Every row comes from one small tree of marks. Brackets hold a mark, then the marks that hang from it, in the order of their numbers. Every link used is in the known rows. Which tree was each row made from?
In the rows, zero is written as 128.
Known rows:
(j_251 (j_236 (j_497 j_803) j_923) (j_659 j_460)): [ 94  78 131 161 113 134 137 162 121 163 143 112 163   7 101 138  80 178
  60 110  85 184  97 107 201 185 134 140 126 181  86 133  98 155 148 127
 127 154 139 143 132 183  83 118 191 140 152  92 123 109 201  79 150 123
 108 164 162 136 187 155 182 108]
(j_780 (j_923 (j_236 j_497))): [ 89 178 107 214 102 123 109 161 175 119  55 143  95 158 125 127 149  97
 101 124  96  99 141  81 171 112 139  96 141  66 125 122 114 110 104 134
 124 181 183  84 120  97 137 182  83 142 116 178 153 133  98 154 116 135
 143 145 137 100  89 122  90 142]
(j_803 j_497): [131 124 136  99 142  94 123  79 121 111 155  82  98 195 111 125 121 101
 148 149 115 109 166 134 104  95 122 109 130 156 140 163 154 145 113 124
  75 141  93  97 134 115 109 138 123 111 103 158  71 170 121 160 116 149
 132  98 131 131 112 154  94 185]
(j_894 j_303): [137 119 134  99 159 112 145 103 117 143 156  85  92 164 106  77 137 105
 169 137 171  88 192 149 120 111 138 182 149 100  96 149 174  98 122 116
 108 121  86 144 135 115 143 144 128 106  42 117 132 147 109 174  97 160
 130  78 118 131 113 136 104 169]
(j_251 (j_659 j_460)): [129 121 159  93 133 130 118 152  77 124 116  72 140 134  90 122 103 136
 132 149 151 116 158 136 160 120  97 162  82 147 127 148 118 119 164  97
 103 161 111 174  94 153 139 146 188  72 102 145  78 155 149  96 122 133
 106 115 134 114 134 155 130 160]
(j_596 (j_803 (j_497 (j_236 (j_923 j_303))))): [182 161 127  52 104 146 125  82 128  78 158  89 138 166 185 178 138 170
 183 136 119 154 134 156  82 104  85 114 169 191 166 106 121 158  83 144
  98  92 111 138 128 108 104  52 121 123 153 121 110 115  57 151 146  90
 126 128 151 147 120 146 162 150]
(j_659 (j_251 (j_236 (j_497 j_803) j_923)) j_460): [110 109 123 176 139 106 171 214 122 103 135 115 144  40 152 129  87 180
 107 106  80 166  75  63 199 158 168 113 114 148  79 112 116  85 176 144
 170 124 154 124 168 149 116 116 111 110 156  74 182 102 204 101 124  85
 132 131 118 115 148 101 184 112]
(j_894 (j_303 j_923)): [100 125 151 116 147 119 127 108 126 156 148 132  91 174 119  69 176 117
 163  92 131 111 184 137 122 100 134 188 152 160  72 153 215  83 152 112
 112  96 108 142 102 126 164 164 131  89  80 150 122 138  90 168 128 140
 136  86  94  97  82 124  92 126]
(j_596 (j_803 (j_497 j_236))): [172 136 110  45 121 121 133  65 127 110 150  78  83 176 172 168 104 138
 179 151 153 125 163 164 144  94  87  93 154 150 178 123 120 153  32 127
  95 149 115 124 110 142 112 104 141 107 143 188 125 121 107 180 143  91
 127 136 172 140 139 158 134 195]
(j_923 j_303): [132 139 134  83 135 117 120 101 114 106 157 121 134 175 121 116 148  90
 150 142 171  81 131 143  76 111  99 174 111 105 161 146 138 123 110 108
 109 118  99 155 144 126 141 126 134 112  78 133 124 167  85 161 105 164
 142  98 133 122  85 126 110 147]
(j_497 j_236 (j_803 j_596)): [174 107 126  82 153 155 111  60 125 178 126 149 101 150 150 135 111 121
 126 148 180  93 146 203 121 146  90  97 119 107 175  89 117 174  86 106
 123 178  76 176  59 166 144 120 166 161 146 161 131 118 147 139 134 121
 118  96 124 112 174 117 136 139]
(j_780 (j_923 (j_236 (j_497 j_803)) j_303)): [104 145 112 190 102 121 107 117 115 108  87 181 119 115 149 128 198 106
 106  87 114 121 112 117 142 135 161 118 159  74 148 117  85 134 106 130
 162 134 169 129 152  88 116 121 111 199 158 121 140 118 156 147 120 178
 157 174 139 118  84  87 144  92]
(j_236 j_497): [ 98 113  99 152 145  91 108 114 142 145 115 101  76 135 101 132  97  69
 122 154 126 112 156 103 132  98 161 138 110 110 119 152 122 135  98 120
 152 120 125  96 183 146 126 154 124 118 101 134 154 138 129 162 118 121
 129 114 128 157 116 141 101 155]
(j_659 j_251): [147 135 109 128 152  91 163 136 119  94 108  83 127 153 104 104 128 108
 176 145 152  90 162  93 122 110 118 137  93 100 126 129 156 113 137 117
 137 132  80 141 136 129 155 151 111  70  75 160 159 148 165 172 114 111
 109  89 121 111  91 136 114 171]
(j_236 j_497 j_923): [ 96 118  97 195 144  88 125 131 172 137  91 108  93 121 127 125  72  83
  97 141  72 123 137  84 131 147 167 126 122 133  91 121 156 134 111 147
 153 132 130  93 171 159 116 130 114 107 108 107 154 140  89 142 111 120
 119  91 122 140 121 123 107 136]
(j_780 (j_923 j_236 j_303)): [125 184 146 150  94 167 123 139 139  96  90 175 145 150 127 102 220 123
 142 115 153  86 124 124  85 104 109 134 132  72 141 114 111 102 145 111
 115 141 155 122 105  72 141 155  97 147 105 171 141 170  88 148 110 168
 155 142 117  89  82 111 109 113]
(j_497 (j_236 (j_923 j_303)) (j_803 j_596)): [178 128 136  84 113 162 124  93 128 141 129 164 173 136 169 141 122 135
 132 129 161 121  93 196  71 144 108 108 142 145 173 100 128 167 124 125
 138 137  96 167 103 134 141  74 157 165 165 115 113 104 115 123 156 102
 123 111 115 129 148  89 172  90]
(j_659 j_251 j_460): [137 139 157 121 160 108 171 213  74  65 107  84 136 155 105 109 123 121
 169 159 131  94 152 104 144  91 139 132  79 108 124 113 146  85 158 120
 141 127 103 149 132 136 156 146 108  60 124 144 144 153 149 116 113  96
 121  97 109  96  97 128 150 163]
(j_303 (j_923 j_236)): [ 94 145 119 157  98 160 118 131 152 148 106 141 132 179 103  97 188 106
 125  96 134 100 149 132  93 111 122 138 108 127 113 127 141 103 118 112
 107 107 133 106  76 141 175 187 106 109 143 210 139 133 109 143 123 146
 138 152 116  88  94 113  91 121]
(j_780 (j_923 j_303)): [132 159 148 113 131 122 106  94 133  83 135 142 146 170 116 125 188  93
 153 118 150  71 139 112 122 113 114 144 150  93 136 131 145 116 126 122
 130 152 122 149 135  95 145 137 114 116  95 161 113 175  85 149 115 153
 156 104 118  85  63 116  98 123]
(j_251 j_236): [113 104 111  62 114 152 135  98 173 139 204  96 127 112  92 113 127 124
 120 141 198 121 134 134 133 137 108 124 121 115 139 141 135 105  88  93
 101 151 106 113  97 144 135 186 128 115  82 210 153 149 117 136 119 130
 117 114 111  89 142 144 101 164]
(j_251 (j_236 (j_497 (j_803 j_596))) (j_659 j_460)): [129 100 157  67 127 134 120 127  80 174 170 165 135  68 128 164  88 172
  76 150 139 166 111 178 185 167 122  90 101 117 136 138  67 155 141 117
 114 194 138 153 102 173  85 104 202 138 178 104  68  96 201  65 176 125
 100 157 141 135 213 162 143 107]
(j_923 j_236): [116 134 101 160 115 150 131 135 145 134 112  85  94 161  89 109 151 101
 129 145 174  90 149 135 109 114 120 135 108  80 157 123 115 113 112 113
 114 135 121 107  86 127 140 183 118 126 102 194 161 158 120 157 108 166
 109 132 138 125 135 150  91 161]
(j_659 (j_251 (j_236 j_497)) j_460): [135 116 139  99 144 104 144 220 105  91 153 103 150 102 121 115  99 150
 133 139 106 135 110  56 186 105 150 113 103 103  96 148 113  70 170 134
 128 138 170 121 132 117 120 159  98  97 103 122 167 111 133 109 111  87
 124 145 115 118 118 126 128 162]

Which tree is each row?
[125 125 113 170 109 120 123 111 113 112 107 144 129 127 118 133 131 117
 121 125 142 145 101 158 110 138 155 154 122  80 165 108  84 128 107 129
 166  77 145 108 166 100 102  97 122 169 163 108 158 139 164 148 104 183
 147 180 145 175 114 112 138 118] -> (j_923 (j_236 (j_497 j_803)) j_303)
[130 136 143  66  77 119 124 119 169 131 168 136 179  56 115 139 114 149
  90 123 144 186  66  91 115 184 107 156 148 172 110 182 114 133 139  96
 115 120 143 132 132 132  73 148 153 121  91  97 111 140  83 114 143 108
 121 189 148 160 144 138 128 114] -> (j_251 (j_236 j_497 (j_923 j_303)) j_659)
[164 155 154 110 131 133 144 232 125  56 140 129 196  77 117 120 113 174
 124 120  87 159  47  60 126 114 133 135 119 128 104 151 115  70 204 161
 148  84 169 117 171  73 124  86  79  98 120  54 153 121  92  96 120  74
 134 153 103 144 104  99 182  98] -> (j_659 (j_251 (j_236 j_497 (j_923 j_303))) j_460)
[117 109 158 105 107 149 130 164 137 126 151  78 181  61  85  99 110 191
  86 141 140 158 101 105 155 150 101 134 100 207  88 145 106 124 167  95
  82 147 100 143  75 159 115 144 174  85 109 135  86 152 115  78 148 120
  96 141 137  95 192 158 139 110] -> (j_251 (j_236 j_923) (j_659 j_460))
[131 122 110 172 134 122 110 110 132 173  82 159  83 135 151 165 104 111
 115 138 124 120 144 180 127 136 154  87 108  62 172  94  92 136  91 145
 158 145 143  92 137 117 121 117 107 175 160 121 114 113 181 128 151 150
 105 133 116 150 161 131 102 127] -> (j_923 (j_236 (j_497 (j_803 j_596))))
[160 139 105 102 117 123 132  80 145 113 138  92 104 149 176 163  85 146
 159 139 113 144 162 140 135 116  88  74 162 204 139  98 132 150  89 145
  99 128  94 126 111 149 116  91 123 105 158 148 127 115  82 154 146  87
 129 113 151 145 143 157 154 180] -> (j_596 (j_803 (j_497 (j_236 j_923))))
[125 136 130 162 111 134 122 147 142 166  94 149  82 171 131  91 161 116
 125 111 110 119 158 110 123  86 172 166 162 147  77 153 185  76 142 140
 117  88 182 100 119  94 132 163  81 138 108 110 156 115  63 160  94 134
 150 156 101 144  82 103  85 100] -> (j_894 (j_303 (j_923 (j_236 j_497))))
[ 94 125 112 186 148  96 126  90 121 114 119 134 130  83 127 145 128 111
 126 121 109 138 102 122 111 162 171 129 151 137 124 119 129 150 129 141
 189 112 111 133 204 134  94  66 121 160 143  59 139 129 145 132 123 157
 144 109 128 173 110 106 152  93] -> (j_236 (j_497 j_803) (j_923 j_303))
[149 100 120 119 137 157 120  93 142 178 104 143 125 124 178 139  97 133
 117 137 146 123 137 176 123 163 101  90 135 161 149  76 121 164 111 134
 134 177  76 175  78 168 156 124 140 149 177 131 111  93 147 122 148 107
 106  69 134 120 191  96 166 101] -> (j_497 (j_236 j_923) (j_803 j_596))
[109 132 102 174 108 133 106 143 165 146  81 160  89 154 130 106 162 103
 106 106  86 127 137 100 112 107 162 117 125 114 108 134 142 103 118 130
 126 103 169  90 120 138 142 159  83 130 145 181 164 114  94 139 123 105
 153 155 126 130  85 134  87 121] -> (j_303 (j_923 (j_236 j_497)))
[204 177 173  39 123 156 111  91 138 100 126 192 175 191 172 166 121 137
 158 160  94 119 102 158  53  99  64 104 155 186 177 143 149 156 141 141
  82 107 103 135  96  84 124 106 134 139 150  93  50 116  39 129 157  88
 144 120 112 153 138 107 151 119] -> (j_803 (j_497 (j_236 (j_923 j_303))) j_596)
[159 142 120 110 115 129 113  92 181 128 101 102 131 180 156 128  98 120
 125 132  73 118 141 118 103 122  78 101 160 217 122 146 149 143 129 128
  72 131 104 113 103 120 111 143 119 127 131 160 120 126  73 147 122  96
 119 104 144 145 137 132 135 149] -> (j_803 (j_497 (j_236 j_923)))
[ 77 104  83 220 140  79 127  91 143 149 114 118  99  78 140 142  91 107
 100 115  76 140 126  94 152 170 179 127 137 148 114 101 134 162 108 145
 179 146 124 107 180 156 100 104 140 141 141  92 147 112 177 138 129 148
 124  94 124 149 140 118 123 133] -> (j_236 (j_497 j_803) j_923)
[128 116 124 152 151  89 110  93 103 134 127 178 132 113 161 187 115 118
 126 148 100 136 124 165  90 143 168 112 130 124 156 106 125 169 131 156
 197 126 121 128 184 131 136  54 140 146 159  33  97 128 144 119 160 141
 138  88 119 160 141 123 129  71] -> (j_236 (j_497 (j_803 j_596)) (j_923 j_303))
[116 117 117 144 176  92 106  79 100 168 118 160  83 142 147 167 103  80
 137 142 127 101 166 182 148 142 159  79 114  76 172 118 117 167  87 130
 164 159 121 114 159 164 122  86 144 148 161 100  98 112 182 115 165 142
 129  93 140 138 142 140 105 128] -> (j_236 (j_497 (j_803 j_596)))
[132 125 156 141 135 124 171 207 112  66 145 139 192  45 126 145 124 185
 140 109  86 175  51  81 136 146 167 135 121 132 108 113 107  94 203 152
 167  98 163 147 187  99 109  80 106 121 163  43 172 110 158  90 122  94
 124 162 120 141 138 104 194  82] -> (j_659 (j_251 (j_236 (j_497 j_803) (j_923 j_303))) j_460)
[140 117 136 164 162 117 141 205 116 114 129 157 152  68 158 169  65 175
 130 145  74 158  86 106 157 159 156  72  93 134  98  91 116 134 167 185
 163 149 167 117 127 127 143 100 108 121 178  66 140  86 189  58 162  59
 110 112 103 114 174 115 168  79] -> (j_659 (j_251 (j_236 (j_497 (j_803 j_596)) j_923)) j_460)
[123 139 149 142 136 164 142 136 142 151 123 128  95 175 118  65 201 153
 159  91 138 102 168 127 107 101 134 157 139 146  85 146 184  90 150 126
 102  87 139 132  76 103 169 184 104 117  96 163 146 142  98 141 105 160
 135 135 109 114  82 121  89 124] -> (j_894 (j_303 (j_923 j_236)))
[131 143 120 137 137 138 110  99  96 128 118 197 144 160 153 177 128 119
 143 144 141 129 114 199  87 138 149 103 116  36 204 118  83 154 107 139
 163 106 163 108 135  87 120  92 108 174 165  75  84 118 136 120 134 167
 134 156 125 178 138 116 128 100] -> (j_923 (j_236 (j_497 (j_803 j_596))) j_303)
[103 104 115 184 148 125 120 131 128 170 105 164  86 119 136  99 175 143
 107  89 121 143 150 127 141 124 188 163 172 136  89 133 160 116 134 134
 146  77 174 115 138 120 129 130 103 160 139 112 163  97 159 141 113 158
 160 151 121 138 103 107 125  95] -> (j_894 (j_303 (j_923 (j_236 (j_497 j_803)))))
[136 124 186  62 102 179 141 170 109  94 168 106 225  81  90 122 122 195
 117 127 153 160  73 119 107 154  73 171 111 178 118 172 113 106 194 108
  86 113 132 164  89 124 124 124 183  87 104 130  93 160 102  59 147 120
 107 162 125 109 163 129 160 103] -> (j_251 (j_236 (j_923 j_303)) (j_659 j_460))
[ 84 105  97 198 112 113 115 112 147 153  96 172 103 125 134 130 161 118
 105  69 112 126 138 131 146 162 179 120 127 141 113 101 116 133 108 124
 159 109 171  91 137 159 126 133 107 174 184 163 163 109 172 134 141 150
 144 160 134 118  92 109 117 115] -> (j_303 (j_923 (j_236 (j_497 j_803))))
[116 106 171  49 112 158 111 138 103 151 192  78 173 107  76 115 116 177
 108 140 179 159 117 136 159 137  84 145  82 149 118 153 111 139 135  81
  69 157 116 158  67 159 123 171 176  96 113 177  94 145 151  77 137 139
 106 164 140 102 167 163 143 170] -> (j_251 j_236 (j_659 j_460))
